Each row comes from the steps of one walk. Every step used is in the known rows, and no mark comes twice. Write the walk behind each row, first mark first.
Known rows
U > F > B > W: [  3  -6   1 -20  -2   6 -12  14  -6  -5  -9   5   1  -2  -7   0   1   2
  -5  -4   6   1  -1 -20   4   4   2   0  -2   0  -8  -5   0  16]
T > N > U > F > B > W: [  9  -3  -3 -25   0  12  -3  14   3   4  -9  10   2  -1  -9   2   4  -2
   8   1   4   2  13 -10   2   7   1  -1  -1   0  13  -7  -7  19]
T > N > H > K: [  0  -5   2   6  -1  23   5 -17   2  16   1   6  -5   6   6  -2   4 -14
  23   6  -7  -1  -5  15  -5   7  -4 -13  -5  -5  14   8  -6 -16]
V > M > F > B: [ -3   3   5 -11  -2  -4 -20   7  -2 -19 -16   3 -14  -2   0   1  -1  22
   8   5   5   3   6 -20   4  18   7   1   5   3 -34 -19   3  21]
V > M > F > U > N: [  7  13   5  -6  -8  -6  -9  11   5 -31  -6  -1 -22  -9  13  -7   0  21
   8   5  17   2  12 -15   8   5   2   5   0   4 -30 -13   1   0]
B > F: [  3  -2   0   3   0  -3  -3  11   0 -25  -1   6   2  -1  -2   1   2  -2
   1   1  -7   1  -3  -5   2   5   0   2  -6   2  -8  -3   0   1]
K > P: [  4  -6  -4   4  -3  -2  10  -4  -1 -10   1  -5   4  -2   2   0   0   0
   1   2  -3   1   1   2   2   9   0   0   2   0  21   1   7 -10]
U > N: [  4   3   1   2  -2  -4   4   5   2  -7   2  -2  -7  -7   9  -6  -1  -1
   3  -1   5   0   5   4   0   0  -1  -1  -7   3  -1  -1   0 -13]
T > W: [  0  -2   0  -5  -2  -9   9  -6   7  17   0  -1   4   1  -9   1   1  -9
  -6  -2   0   1  -1   5  -1   1   0  -6   1   5 -12  -5  -3   1]
M > F: [  2   3   2  -1  -2  -3  -5  11   0  -1   1   3  -3   0   3   1   0   9
  -4   3   2   1   6  -9   1   7   3   0   2   2 -15  -7   1   6]
F > B > W > T > N > H: [ 13  -5   3 -16   1  19   0  -4   1  21  -1   4  -6   1  -9   3   2 -16
  19   0   3   2  -7  -9  -1   8   2 -17   0   0 -16  -6  -7   2]
H > K: [ -4  -8   2   0  -2  -2   1 -13   0   6   2   4   3   2   4   2   1  -2
   6   1   0   0  -3   6  -3  11  -3  -1  -4  -1   9   4   3  -7]
H > N > U > F > B > W > T: [ 10 -13  -2 -27  -4  13  -8   9   0   8  -9   7  12  -6 -19   4   0   2
   5  -6  12   2   6 -14  -4  -8   0   1  -4   6   6  -1   1  20]
C > N > H > K > P: [ -5 -14  -5   5 -10  25  11 -13  -6  -5   4  -1   0   0   4  -9   1 -14
  26   6 -12   3  -5  16  -3  10  -6  -9  -7   1  42   9   4 -19]
V > M > F > U > N > H > K: [  1   5   8  -1 -12  17  -8 -10   4 -22  -5   4 -23  -1  16  -8   2  12
  17   8  13   3   6  -6   7   7  -2  -3  -5   2 -17  -8  -2 -13]
H > N: [ 1 -2 -1 -2  0  2  0  3  0  5 -4 -3  3 -4  1 -5 -1 -2  4  0 -5 -2 -5  4
 -6 -9 -3  0 -5  2  1  9  4  2]
V > M > F > U > N > H: [  5  13   6  -1  -9  18  -7   3   5 -28  -6   1 -26  -3  12  -9   1  14
  10   7  16   3   8 -13  10  -4   1  -2  -1   3 -27 -13  -5  -5]
V > M > F > B > W: [  4   1   7 -21  -2  -4 -18  15   0 -23 -10   4 -13  -4  -1   2  -2  14
  -8   2   8   3   6 -25   7  24   7   4  -1   5 -42 -22   1  30]
N > H: [ -2   1   1   5   0  23   0  -8  -1   3  -1   2  -4   4   0  -2   1  -6
   4   1  -2   1  -4   2   2 -10  -2  -8   0  -1   4   1  -5  -4]
V > M > F > U: [  3  10   4  -8  -7  -1 -13   7   5 -22  -7   1 -15  -1   3  -2   1  21
   2   7  13   1   9 -20   8   5   3   7   7   1 -28 -11   0  13]
F > M: [  2   7   2  -5   1  -6  -9   3   4  -6   0  -4  -7   3   2  -2   1   5
   3   5   4   0   2  -1   3  -4   2  -2  -1  -1 -11  -8   3   6]
W > T > N: [10 -1  0  0  0  1  3 -3  4 16  3 -1 -2  0 -6  3  2 -7 23  1  3  0  2  3
 -7  4  3 -7  4 -2 -6  2 -2 -9]
U > N > C: [  1   8  -5   3  -3   6   2  13   9  -9   1   0 -14  -9  11  -8  -3   0
   5   2  -1   1   6  -1   1   4  -1  -3 -10   5   2   3  -4 -25]
C > N > U > F > M > V: [  3  10  -2 -16 -11   8 -14  21   3 -29  -2   5  -8   0  -6  -7   5  18
  18   7   4   4  25   4   4  -3   2  -2   0   6  18 -13  -3  19]
W > T: [ 5 -4  1  0 -2 -2 -1 -7  1 11  4  0  3  0 -8  5  0  0  8 -3  8  1 -2 -3
 -3 -1  2 -2  3  1 -5 -1  1 -3]
B > F > U: [  7   2   0  -5  -5  -7  -3   8   3 -22  -3   5  -1  -1  -2   0   3   1
   3   3  -2   0  -4 -14   7  -4  -3   1   0   0  -9  -1  -1   0]
W > T > N > U > F: [  9  -3  -5  -4  -4  20   1   3   5   9  -1   7   6   0 -15   5   4   1
  26   2  11   2  15   1  -6  -3   3  -2   5  -1  21   0  -5  -3]
C > N > U > F > B > W > T: [  6  -9  -6 -30 -10  18  -8  14  -3   2  -4   7   6  -7 -23   1   0  -2
  15  -4  11   5  11 -15   0   3   2   2  -3   7  14  -7  -2  20]

Which walk is each row?
[ 17  -3   2 -27  -3  -3   0  13   7  20  -1  10   0  -3 -10   9   2   3
   9   2   9   5  14 -17  -1  20   6  -4   4   6 -10 -19  -6  18] : M > F > B > W > T > N > U
[-10  -8  -1   1  -7  27   0 -12  -4   5   3   3  -3   2   2  -8   1 -14
  22   4  -9   1  -5  13  -4   3  -6  -9  -9   2  21   8  -3 -10] : C > N > H > K
[  1  -3  -4  -5  -2   8   6   0   6   5  -3   1   8  -4  -2  -1   0   0
   2   1  -2   1   7   9  -5 -12  -4   2  -4   4  21   6  -1   7] : H > N > U
[ 10   6   1   2  -7  13   3   6   5 -28  -1   6 -12  -4   7  -8   3  -4
  11   3   1   2  -5  -7   9 -12  -6  -7  -7   3  -7  -1  -5 -18] : B > F > U > N > H
[  8 -15  -1   9  -6  21  14 -26   0  14   5   1   1   4   1   2   4 -15
  36   5  -3   2  -5  14  -7  16  -2 -16   0  -4  30   8   1 -30] : W > T > N > H > K > P
[ -3  -3  -4 -16  -4  11 -10   5  -3  -2 -15  10   4  -1 -10   3   2  13
   9  -1   7   2  10  -9   1  -4   0   1   5   1  18  -7  -1  12] : N > U > F > B
[ -1   5   6   1  -3   3 -13   9   2 -25  -6   1 -12  -1   2   0  -1  17
   1   6   7   2  10 -11   3  13   7   6   2   2 -28 -14   1  15] : V > M > F
[ 16  -5  -3 -13  -2  20   4  11   8   8   4   7   8   0 -15   6   4  -7
   9  -1  14   3  15  -4  -2   3   3   2  -3   1  14  -2  -7   6] : B > W > T > N > U > F
[  5  -9   3   5  -2  23   4 -24   2  26   5   5  -3   6  -2   2   4 -14
  34   3   1   1  -6  12  -8   6  -2 -15  -2  -4   8   7  -5 -19] : W > T > N > H > K
[ 14  -7   1 -22  -1   7  -9  12  -1  10  -5   5  -1  -2 -15   3   2  -4
  19  -3   9   1   1 -17  -3  10   5  -7   1  -2 -13  -2  -2   8] : U > F > B > W > T > N
[  8 -10   2 -21  -3   6 -14   8  -5   2  -5   5   3  -2 -16   5   0   2
   3  -7  14   2  -1 -22   1   5   4  -3   1   1 -13  -6   2  10] : U > F > B > W > T
[ -4   0  -3   2  -4  29   1   1  -3  -1   2  -1  -6   0  -2 -10  -1 -12
  16   3  -8   2  -2   6  -1  -8  -3  -8  -5   2  12   4  -4  -2] : C > N > H
[  8  10  -6  -2  -7   0  -1  20  11 -30   0   6 -14  -9  11  -8   0   3
   9   4  -2   1   2 -15   7   0  -5  -1 -10   6  -7   2  -6 -25] : B > F > U > N > C
[ 15  -4   3  -5   1  25   8  -2   6  16   9   2  -4   3  -8   3   2 -20
  10   0   3   2  -4  -1  -1   3   1 -12  -4   0  -8   0  -9  -4] : B > W > T > N > H
[  8   9   0  -6  -6  -8   5   2   4  -6   0  -3 -10  -6  10  -7   1   2
   8   0  11   0   2  -4   5  -9  -4  -1  -1   1  -3   1   0 -15] : F > U > N
[ 10  11   1  -9  -8 -11   0  15   5 -10   0   0 -13  -7  13  -7   1  12
   5   3  13   1   7 -15   6  -2  -1   0   0   4 -14  -7   1  -9] : M > F > U > N
[ -5  -1  -9  -7  -8  23  -3  14  -2 -10  -3   4   5  -4 -10  -6   1   2
  13   3   2   3  16   3  -1  -8  -1   6  -3   4  35   2  -3   8] : C > N > U > F
[ 17  -2   4 -24  -1  -8  -5  15   2  16  -1   6  -7  -2  -5   5   1   0
  10   0   6   2   3 -22  -3  21   7  -9   3   3 -32 -14  -2  13] : M > F > B > W > T > N
[ 15  -6  -1 -25   0  -1   5   2   6  21  -2   7   1  -2 -12   9   2  -7
  12  -1   7   4   8  -8  -2  14   3  -6   2   4   2 -11  -7  14] : F > B > W > T > N > U
[ -1   6  -7 -13  -7  18 -11  16   3 -18  -3   0  -3  -1  -9  -8   3   6
  16   7   7   3  17   1   2 -10   1   3  -4   3  22  -6  -1  13] : C > N > U > F > M
[  9 -10  -1 -24  -4  13  -7   6   0   6  -6  10  10  -2 -21   9   1   4
   1  -6  17   4   8 -18   2   3   3   1   1   4   6 -10  -2  17] : N > U > F > B > W > T
[ 11  12   1 -12  -6   5 -11  14  10 -17  -4   8  -9   5  -1  -1   9  20
  19  10   6   3  24   5   3   1   4  -7   4   0   9 -13  -7  13] : T > N > U > F > M > V
[ 13   1  -4  -8   0  11   3  13  13  13   9   2  -5  -3  -4   1  -1 -13
   7   1   0   1   3  -9  -3  15   2  -5  -6   3  -9   3  -9  -9] : B > W > T > N > C
[  8  10   3  -3  -9  14   0   7   4  -7   1   2 -17  -3  12  -8   1   6
   8   4  10   2   3 -11   8 -13  -2  -8  -1   3 -11  -7  -4 -13] : M > F > U > N > H
[  6   8   1 -10  -7  -7  -4  11   2  -1  -1   3  -6  -1   3   0   1  13
   0   4   7   0   4 -18   6  -3   0   1   7   1 -15  -6   0   6] : M > F > U
[  2   5  -3  -8  -3  13 -11   8   4 -13  -5   4   0   4  -6   0   4  13
   4   5  13   2  15  -2   4 -11   2   3   1   0  15  -9   0  12] : N > U > F > M
[  6   5   2  -2   0  -7 -11  15   3 -30  -1   3  -5   0   0  -1   3   4
   5   5  -3   2  -1  -6   5   2   2   0  -6   2 -19 -11   2   7] : B > F > M
[  6   8   1  -1  -6  16   6  -5   3  -3  -1  -1 -14  -3   8  -9   2  -3
  12   1   8   0  -3  -2   7 -18  -6  -9  -2   0   1   1  -5 -19] : F > U > N > H
[ 11  -5   5 -24  -3  -9 -10  12  -1   9  -1   6  -2  -3  -8   8  -2   6
  -3  -4  10   4   0 -27   1  17   6  -3   3   6 -33 -17   2  18] : M > F > B > W > T
